Each row was made from one path, in order. Every step used is in the known rows, and no mark comes twice. Write each row's path.
Known rows:
tizuz > nolas > vibod > sobe: [ 0.13, -1.96, -2.41, -5.45,  0.44, -1.30, -0.18,  0.30,  4.17, -0.89,
  2.72, -0.68,  1.21, -1.24,  0.67,  2.63, -1.46, -1.44, -5.61,  3.74,
  3.55]
tosap > vibod > sobe > lomo > nolas > tizuz: [ 0.91, -0.29, -0.13, -4.31, -0.72,  4.27,  0.74,  3.13,  3.27,  3.11,
  3.21,  0.55,  4.21, -0.71, -5.91,  0.28, -2.29,  1.39,  0.71,  7.23,
 -1.01]
nolas > tizuz > tosap > vibod: [ 3.68, -1.86,  0.56,  1.78, -0.51, -0.46,  1.82,  3.58,  0.95, -2.46,
 -1.19, -2.53, -4.12, -1.37, -0.33,  1.39, -4.55,  0.13,  1.99,  1.35,
  1.71]
vibod > sobe > tizuz: [-1.35, -0.84,  1.81, -1.79,  4.76, -1.14, -1.59, -4.34, -3.75, -6.76,
  5.52,  1.42,  2.73,  3.86, -0.94, -1.34,  4.16,  2.91, -5.29, -0.08,
  4.44]
nolas > tizuz: [ 0.35,  0.51,  3.00, -3.56, -2.43,  1.82,  0.97, -1.77,  0.61,  1.88,
  5.24,  1.18,  3.15, -0.88, -3.47, -1.35, -1.68,  0.98,  0.50,  7.09,
  0.19]
lomo > sobe > tizuz > nolas > vibod: [-2.46, -5.15,  0.98, -4.06,  0.75, -0.81, -0.45,  3.64,  1.18,  0.61,
  5.66,  6.37,  5.55, -1.88,  1.08, -1.19,  0.29,  2.00, -5.27,  4.78,
  1.90]
vibod > nolas: [ 0.23,  0.67, -0.46, -1.38, -3.43, -0.16,  3.62, -3.67, -0.10,  0.79,
  0.68, -0.26, -0.86,  1.63,  5.14, -1.52,  3.66,  0.78, -2.38, -2.33,
  0.89]
vibod > nolas > tizuz > tosap > kapi: [-4.00,  2.92,  4.40,  2.38, -4.01, -2.92,  1.24,  0.24,  0.07,  1.33,
 -5.37, -2.89, -3.75,  2.46,  2.85, -0.50, -3.34,  2.16,  3.57,  1.66,
  3.50]
tizuz > nolas > vibod > sobe > lomo > tosap: [-0.83, -7.79, -2.06, -0.24,  2.26,  1.43,  1.94,  2.93,  2.61, -5.01,
 -0.90, -0.38,  0.57, -1.91,  0.65,  2.14,  2.40,  0.75, -3.70,  1.54,
  0.74]
nolas > vibod > sobe > tizuz > tosap: [-3.22,  0.87,  2.24,  0.32,  2.88, -2.75, -2.27, -0.70, -1.63, -6.93,
  0.20,  0.93, -1.69,  0.68,  2.14,  2.65,  3.62,  2.17, -3.59,  1.66,
  5.05]
tosap > kapi: [-2.14, -1.15,  2.80,  3.51, -2.54, -2.82,  3.46, -2.79, -0.02, -0.10,
 -3.17, -4.10, -2.01,  1.94,  1.45, -3.79, -4.11,  3.99,  1.57, -0.36,
  2.70]
kapi > tosap > vibod: [ 5.26, -4.11, -1.63,  5.34, -0.05, -0.51,  4.87, -1.16, -1.05, -2.21,
 -1.77, -3.78, -2.00,  0.63,  3.07,  1.61, -1.19,  1.85,  1.48, -3.59,
  3.05]
nolas > vibod: [ 0.14, -2.38, -0.19, -2.84,  0.64,  0.10,  2.08, -1.10,  0.80, -1.93,
  4.88,  1.63,  3.48, -2.82,  0.81, -2.41, -1.74,  0.61, -3.55,  3.96,
  2.27]
sobe > tizuz: [-1.87, -2.21,  3.03,  0.42,  3.19, -0.36,  0.10, -4.18, -4.77, -5.38,
  5.63,  3.30,  3.31,  2.46, -0.50, -3.40,  4.10,  4.65, -3.57, -0.29,
  2.47]
vibod > nolas > tizuz: [-0.02,  2.81,  2.30, -5.12, -3.90,  2.09,  1.21, -1.37,  0.00,  3.67,
  4.59,  2.02,  2.79,  1.45, -0.23, -1.05,  0.25, -0.65,  0.30,  4.85,
  0.45]
vibod > sobe: [ 1.47, -0.65, -1.30, -2.15,  0.68, -1.77,  0.80, -4.21,  2.35, -3.42,
  1.42, -4.38, -1.34,  0.54, -0.12,  1.07,  0.78,  0.84, -4.47,  1.13,
  3.27]
sobe > lomo > nolas: [-1.26, -3.64, -2.13,  0.67, -1.08,  3.03,  3.61,  0.58,  4.10,  1.73,
 -0.98, -0.08,  2.94, -2.59, -2.20, -0.92,  2.35,  5.59, -1.44,  2.49,
 -2.75]
vibod > sobe > tizuz > tosap: [-2.98,  0.84,  2.51,  1.76,  2.09, -3.14, -1.92, -1.79, -1.59, -6.63,
 -0.80, -0.11, -2.86,  1.08,  1.96,  2.86,  4.51,  3.04, -3.17,  0.66,
  4.63]
tizuz > tosap > kapi: [-3.60,  0.26,  3.44,  5.39, -2.95, -4.29,  2.27, -0.98,  0.54, -1.26,
 -6.89, -4.52, -5.20,  1.03,  3.13, -0.89, -3.12,  4.03,  2.45, -0.12,
  3.55]
kapi > tosap > vibod > sobe > lomo: [-1.66, -3.78, -1.99,  2.45,  1.58, -0.41,  3.64,  0.05,  4.86, -6.53,
 -0.88, -1.99,  3.56,  3.29,  1.80, -1.35, -1.59, -0.47, -4.05, -3.28,
  1.79]
vibod > sobe > lomo > tosap > kapi: [-2.35, -4.12,  1.41,  3.94,  0.66, -1.50,  2.81,  0.18,  0.21, -3.78,
 -5.25, -4.71, -2.24,  2.27,  1.14, -1.79, -2.00,  3.20,  0.76, -1.00,
  2.83]

Write each row's path:
[ 2.64, -3.28,  0.59,  3.61,  2.24, -1.44,  1.50,  2.30, -1.78, -6.06,
 -0.96, -1.44, -4.13,  0.17,  1.02,  0.28, -1.60,  1.96, -0.04, -2.29,
  2.95]  sobe > tizuz > tosap > vibod
[ 3.37, -0.41, -1.98,  1.63, -2.37, -0.08,  4.71, -1.52, -1.32,  0.34,
 -1.79, -1.85, -1.99,  3.14,  6.82,  0.90,  2.19,  0.02,  0.09, -5.50,
  2.86]  kapi > tosap > vibod > nolas
[-0.79,  0.39,  0.54, -4.79, -1.40,  4.01,  0.36,  1.49,  3.42,  3.52,
  3.52,  1.11,  5.10, -0.78, -5.60,  0.36, -0.57,  2.00,  0.11,  8.11,
 -1.23]  vibod > sobe > lomo > nolas > tizuz
[ 3.73, -1.31, -2.12, -0.20,  1.80, -2.43,  0.73,  0.32,  2.43, -5.13,
 -1.72, -6.02, -5.24,  0.44,  0.60,  3.13, -1.93, -0.49, -2.55, -0.60,
  4.33]  tizuz > tosap > vibod > sobe
[ 1.03, -0.41, -1.91, -4.93,  2.42, -1.12, -0.05, -2.22,  2.30, -3.68,
  3.69, -2.18,  1.40, -0.33, -0.02,  0.88, -0.82, -0.87, -5.47,  3.38,
  4.57]  nolas > vibod > sobe
[-2.76, -4.54,  0.31, -2.06, -1.08, -1.17, -0.51,  0.88,  1.45,  0.35,
  2.40,  3.31,  1.39,  0.45,  0.69,  2.54,  1.80,  2.05, -4.32,  1.09,
  1.50]  vibod > sobe > tizuz > nolas
[-2.09,  3.23,  2.84, -0.70, -3.98, -0.87,  0.23,  0.36,  0.90,  0.60,
 -1.63,  0.26, -2.87, -0.53,  2.43,  3.00,  1.84,  0.47,  0.67,  3.99,
  1.67]  vibod > nolas > tizuz > tosap
[ 4.72, -2.34, -2.67, -1.40,  2.24, -1.46,  1.44, -1.06,  2.10, -4.42,
  0.77, -5.73, -2.75,  0.90, -0.66,  1.13, -2.55, -0.57, -3.17, -0.84,
  3.69]  tosap > vibod > sobe
[ 2.26,  1.76,  1.38, -4.52, -2.90,  2.44,  1.61,  0.92, -0.17,  2.87,
  4.25,  1.19,  1.55,  1.63, -0.58, -1.12, -2.03, -1.49,  1.36,  3.31,
  0.64]  tosap > vibod > nolas > tizuz
[ 2.27,  2.13,  1.16, -2.90, -3.10,  2.25,  1.88,  0.06, -0.89,  3.34,
  3.02,  0.87,  1.94,  2.48,  0.87,  0.65, -0.71, -1.14,  2.07,  2.48,
  1.74]  kapi > tosap > vibod > nolas > tizuz
[-1.19, -3.09, -2.12, -3.04,  1.08,  2.68,  2.40,  2.08,  3.25,  0.37,
  3.09,  2.65,  5.80, -3.53, -1.11, -1.88, -0.61,  2.54, -3.00,  4.95,
 -0.23]  sobe > lomo > nolas > vibod
[-2.71, -4.07,  1.03,  2.63,  1.58, -1.10,  2.36,  1.10,  0.32, -4.05,
 -4.16, -3.62, -0.95,  1.85,  1.18, -1.98, -3.02,  2.40,  0.30,  0.21,
  3.36]  nolas > vibod > sobe > lomo > tosap > kapi
[ 0.79, -3.42, -3.53, -0.44,  0.77,  2.74,  2.73,  2.20,  4.85,  0.25,
 -1.28, -2.11,  1.61, -1.40, -2.70,  0.52,  0.74,  3.95, -2.03,  1.43,
 -1.24]  tosap > vibod > sobe > lomo > nolas
[-2.80, -6.51,  2.20, -0.81, -1.63, -2.08, -0.44,  2.80,  1.15,  2.13,
  2.66,  5.41,  2.59, -0.36,  0.85,  0.05,  3.84,  4.87, -4.66,  2.21,
 -0.07]  lomo > sobe > tizuz > nolas
[-2.64,  1.27,  1.96,  0.32, -2.77,  0.77,  0.22,  2.42,  3.03,  0.83,
 -2.43,  0.33, -0.99, -2.66, -1.09,  3.35,  1.18,  2.88,  1.32,  6.26,
 -0.02]  sobe > lomo > nolas > tizuz > tosap
[ 2.43,  0.03, -1.32,  0.56, -2.39, -0.81,  3.45,  0.90,  0.08, -0.95,
 -2.65, -1.88, -4.67,  1.55,  5.87,  0.44,  0.98, -0.50, -0.35, -4.13,
  1.97]  tizuz > tosap > vibod > nolas
[-2.53, -4.30,  0.25, -3.96,  0.23,  0.20,  0.32,  2.34,  0.73, -0.09,
  5.43,  6.06,  4.87, -2.08,  1.18, -0.44, -1.12,  0.70, -4.24,  4.00,
  1.96]  sobe > tizuz > nolas > vibod
[-2.61,  0.91,  1.47, -0.11,  2.81, -1.80, -2.43,  0.26, -1.22, -4.88,
 -0.51,  0.77, -1.81, -0.21,  1.02,  3.84,  4.51,  3.39, -2.93,  2.83,
  4.47]  lomo > nolas > vibod > sobe > tizuz > tosap
[-3.09, -1.31,  4.30,  2.68,  1.54, -4.14, -1.72,  0.20, -1.95, -4.80,
 -0.65,  1.73, -1.75,  0.46,  2.20,  0.32,  6.50,  5.90, -3.36,  1.91,
  3.03]  lomo > sobe > tizuz > tosap
[-0.85, -2.71, -3.00, -0.86,  0.04,  2.51,  2.48,  0.55,  4.82,  0.81,
 -1.06, -1.42,  2.36, -1.52, -2.57,  0.60,  2.42,  4.51, -2.63,  2.51,
 -1.39]  vibod > sobe > lomo > nolas
[ 0.31, -6.75, -1.33,  1.50,  2.90,  1.13,  2.46,  0.07,  1.29, -6.84,
 -1.46, -2.37, -0.62, -0.99,  0.23,  1.09,  3.70,  1.98, -3.36,  0.15,
  0.78]  vibod > sobe > lomo > tosap
[ 4.11, -0.03, -2.19, -1.99,  1.42, -0.56, -0.39,  2.04,  2.41, -1.99,
 -1.17, -5.29, -4.09, -0.34, -1.90,  4.50, -1.82, -0.08, -1.02,  2.58,
  3.45]  lomo > nolas > tizuz > tosap > vibod > sobe
[-4.33,  1.37,  2.98,  2.31,  0.91, -3.14, -0.84,  0.89, -1.40, -2.05,
 -4.43, -2.16, -2.64,  2.41,  1.47,  0.23, -1.35,  4.32,  1.11,  1.57,
  5.39]  lomo > nolas > vibod > sobe > tizuz > tosap > kapi
[-3.15, -5.43,  1.30, -0.44, -2.33, -0.74,  0.68,  0.96,  0.68,  1.22,
  2.41,  4.72,  1.91, -0.61,  1.07,  1.10,  1.71,  3.13, -3.17,  0.93,
  0.21]  sobe > tizuz > nolas
[-3.91, -3.03, -0.99,  0.14,  0.87, -0.51,  2.79, -1.52,  5.66, -6.16,
  0.77, -0.82,  4.44,  2.30,  0.60, -3.06, -0.72,  0.01, -5.92, -1.17,
  0.45]  vibod > sobe > lomo
[ 1.70, -0.51,  0.35,  0.13, -0.26, -1.66,  1.65,  2.23, -1.60, -1.72,
 -1.16,  0.26, -2.96,  3.27,  5.47, -0.75,  3.44,  1.22, -1.90, -3.56,
  2.45]  lomo > sobe > tizuz > tosap > vibod > nolas
[ 3.15, -3.40, -2.32,  0.38, -0.30,  1.46,  4.45,  1.81, -0.44, -2.35,
 -1.43, -1.24, -2.29,  1.85,  4.57, -0.89,  1.64, -0.43, -0.97, -4.85,
  0.67]  sobe > lomo > tosap > vibod > nolas
[ 1.91, -0.31, -3.06, -5.46,  2.24,  0.21, -0.43, -0.84,  2.71, -0.82,
  2.74, -2.38,  1.18, -1.77, -1.55,  2.24,  0.62,  0.92, -4.58,  4.77,
  3.58]  lomo > nolas > vibod > sobe
[-1.05, -0.19,  1.20, -3.64, -2.19,  4.48,  1.25,  1.52,  2.91,  4.29,
  3.50,  2.20,  5.35, -1.62, -5.40, -0.57, -0.64,  2.73,  0.91,  8.04,
 -2.21]  sobe > lomo > nolas > tizuz
[ 0.78, -0.02, -0.29, -2.73, -0.94,  4.13,  1.02,  2.13,  2.57,  3.45,
  2.08,  0.34,  4.59,  0.08, -4.30,  2.05, -0.87,  1.65,  1.55,  6.44,
 -0.03]  kapi > tosap > vibod > sobe > lomo > nolas > tizuz
